What can hang from each mark:
vikuzo: nivugi
nivugi: getodi nisid
tave: visad zuzire
vokud: nivugi zuzire
zuzire: nisid tave vokud
nisid: nivugi visad zuzire

Each row was made from one small tree. The marks that hang from a mark follow it in brackets, in alphabetical order. Every link used is in the known rows. Write each row's tree.
Known rows:
zuzire{tave}: [ -2  12  14   7   8  13   9 -10   5   9   7  23  -6   1 -10  14  -6  20
   5   2]
tave{visad zuzire{nisid{nivugi} vokud}}: [-17  13 -10  27   2  11 -11  26 -17 -18   3   3   3 -15 -19  -1  41  17
 -10 -21]
zuzire{tave{visad} vokud}: [ -4  24  15  17   5  28   6   1 -19  -2  12  18 -10 -17 -20   8   2  33
   8 -11]
tave{visad zuzire}: [ -2  14 -20 -10  12  19   8   7 -10 -15  15 -12  -8 -11  -9   1  20  19
   6   1]
nivugi{getodi nisid{visad zuzire{tave vokud}}}: [ -3   3  -8 -17  -9  -9  -5  -3 -16  -2 -13   7 -11  -5   7   8 -33 -11
   4  -2]
vokud{nivugi{getodi nisid{visad}} zuzire{tave}}: [ 21  -9  22 -16  -7  -8  -5 -24  -3  14  13 -13  11   9  23  -5 -27  -5
  13   1]
nivugi{nisid{zuzire{tave}}}: [ -8   0  -2 -12   3 -12  -1  -9  -7   7 -15   6 -12 -11   1  13 -24  -1
  -2 -19]
zuzire{vokud}: [ -8   2  -2  11  -1  27  11   6  12 -10   3  20   3  13 -17   6   9  28
  -7  22]
vikuzo{nivugi{getodi nisid{visad zuzire{tave vokud}}}}: [ -7 -12  -4  -7  -5 -11  -2   0   4  11 -12   2   1 -11  12  -1 -28 -24
   5  -6]
vokud{zuzire{nisid}}: [  8   1   5  14   3  17   1 -10   9  11 -10  -4  -3   6  -3   9  13  24
  -8   3]
nivugi{nisid}: [ -3   0   0 -12   6  -6   3  -2  13   5  -5 -12  -1   3  -9   7  -6  -4
 -12  13]
nivugi{nisid{visad}}: [ -8  13  -4 -13  -2 -20   8 -11   0   3 -17 -18 -17 -10  -4  15 -10 -14
  -6  11]
vokud{nivugi{getodi} zuzire{nisid{visad} tave}}: [ 23   1  27  14  -4   5   2 -21  -5  14   5   4  -1   9   9  -1  -1  16
  11  -6]
vikuzo{nivugi{getodi nisid{visad zuzire}}}: [ -4 -15 -20 -25   0 -27   6  -4  22   6 -16 -21  -2  -3  19  -4 -17 -45
   0  17]
tave{visad zuzire{nisid vokud{nivugi{getodi}}}}: [ 12  -4   0  13   4  31   2  29 -13 -24  22  -4  12  12 -22 -21  41  29
  -2  -7]
nivugi{getodi nisid{visad zuzire{tave}}}: [  2   6  -8 -29  -1 -25   0 -13 -12   6 -11  -5 -18  -6  16  10 -37 -24
   7   0]
tave{visad zuzire{nisid{nivugi{getodi}} vokud}}: [ -3   9 -12  11   4  13 -14  31 -10 -19  17   0  13   3 -10 -11  34   4
  -6  -2]
nivugi{getodi nisid}: [ 10  -5  -2 -27   7  -4   2   2  20   4   8 -16   9  19   0  -1 -12 -17
  -8  31]
tave{visad zuzire{nisid{nivugi{getodi}}}}: [  1  13 -12   0  11  -1 -12  21  -5 -12  20 -11   7   0  -4  -7  31  -9
  -3  -1]

Which tree is each row?
[  9   7  20  20   6  19  -5 -16  -4  24  -5   7  -8  -4  -3  15   1  31
   2 -21] -> vokud{zuzire{nisid tave}}
[-25  12 -16  29  -7  -1  -8  16 -10 -16 -10  14  -3  -7 -12  10  30  10
 -10 -12] -> tave{zuzire{nisid{nivugi visad} vokud}}
[-17  21   1  26  -4 -23   1  -6   4   2 -18  10 -14  -8  -7  15  20 -11
 -10   2] -> zuzire{nisid{nivugi visad}}
[ -5 -31 -16 -13  -1   2  -1  15  28   1  -5  -4  21  13   6 -14 -10 -22
  -9  17] -> vikuzo{nivugi{getodi nisid{zuzire{vokud}}}}
[  9  -4   8   4  -5  20   6   4 -16 -19  20  24   6   6  -2 -16   1  24
  13  -5] -> nisid{zuzire{tave{visad} vokud{nivugi{getodi}}}}
[ 15   8  35  29   2  18  -1 -14 -20  12   8  -1  -4 -15  -5  -4  16  38
   7 -35] -> vokud{nivugi zuzire{nisid tave{visad}}}
[  9  -7   5   6   0   1 -13  -4  23  10   9   1  20  22  15  -3   9  -7
  -5  21] -> vokud{zuzire{nisid{nivugi{getodi}}}}
[ 11 -24  13  -7  -4   3  -1 -15  15   5   5 -15  20  14   9  -9  -3  11
  -6   5] -> vokud{nivugi{nisid} zuzire}
[  2  -5   2   5 -13   7   9  -5  -8 -16   5  34  -2  13   5  -4 -10  16
  14   6] -> nisid{visad zuzire{tave vokud{nivugi{getodi}}}}
[ -9 -20 -17 -13  -7 -12   2   6  17  -1 -17  -9   5  -1  10  -7 -14 -31
  -4  17] -> vikuzo{nivugi{getodi nisid{visad zuzire{vokud}}}}
[  6  -7   4 -19  -6 -26   3 -14  -8  -1  -3   2  -5   3  15  -3 -25 -16
   8  -5] -> vokud{nivugi{getodi nisid{visad zuzire{tave}}}}
[ -3  17   0  10  -2 -22  -2  -1  12   0  -4   6  -5   8   1   6  13 -24
  -7  21] -> zuzire{nisid{nivugi{getodi} visad}}
[ -1 -10   3  -8   5   2  -7   9  -3  10   3  -7   8 -17   5 -12 -18 -16
   5 -17] -> vikuzo{nivugi{getodi nisid{zuzire{tave{visad} vokud}}}}
[  4  -6   1 -20  11 -12  -3   0   1  17   5 -18   1 -19  12  -9 -20 -29
   8 -15] -> vikuzo{nivugi{getodi nisid{zuzire{tave{visad}}}}}
[  6  -6  -6  13  -7  16   5  18  -5 -22   8   6   5  19 -15 -10  31  21
  -3   5] -> tave{zuzire{nisid{visad} vokud{nivugi{getodi}}}}
[-17 -10 -18  -9  -3 -29   8  -9  13   7 -29 -17 -12 -19  10   5 -10 -31
  -3  -2] -> vikuzo{nivugi{nisid{visad zuzire}}}
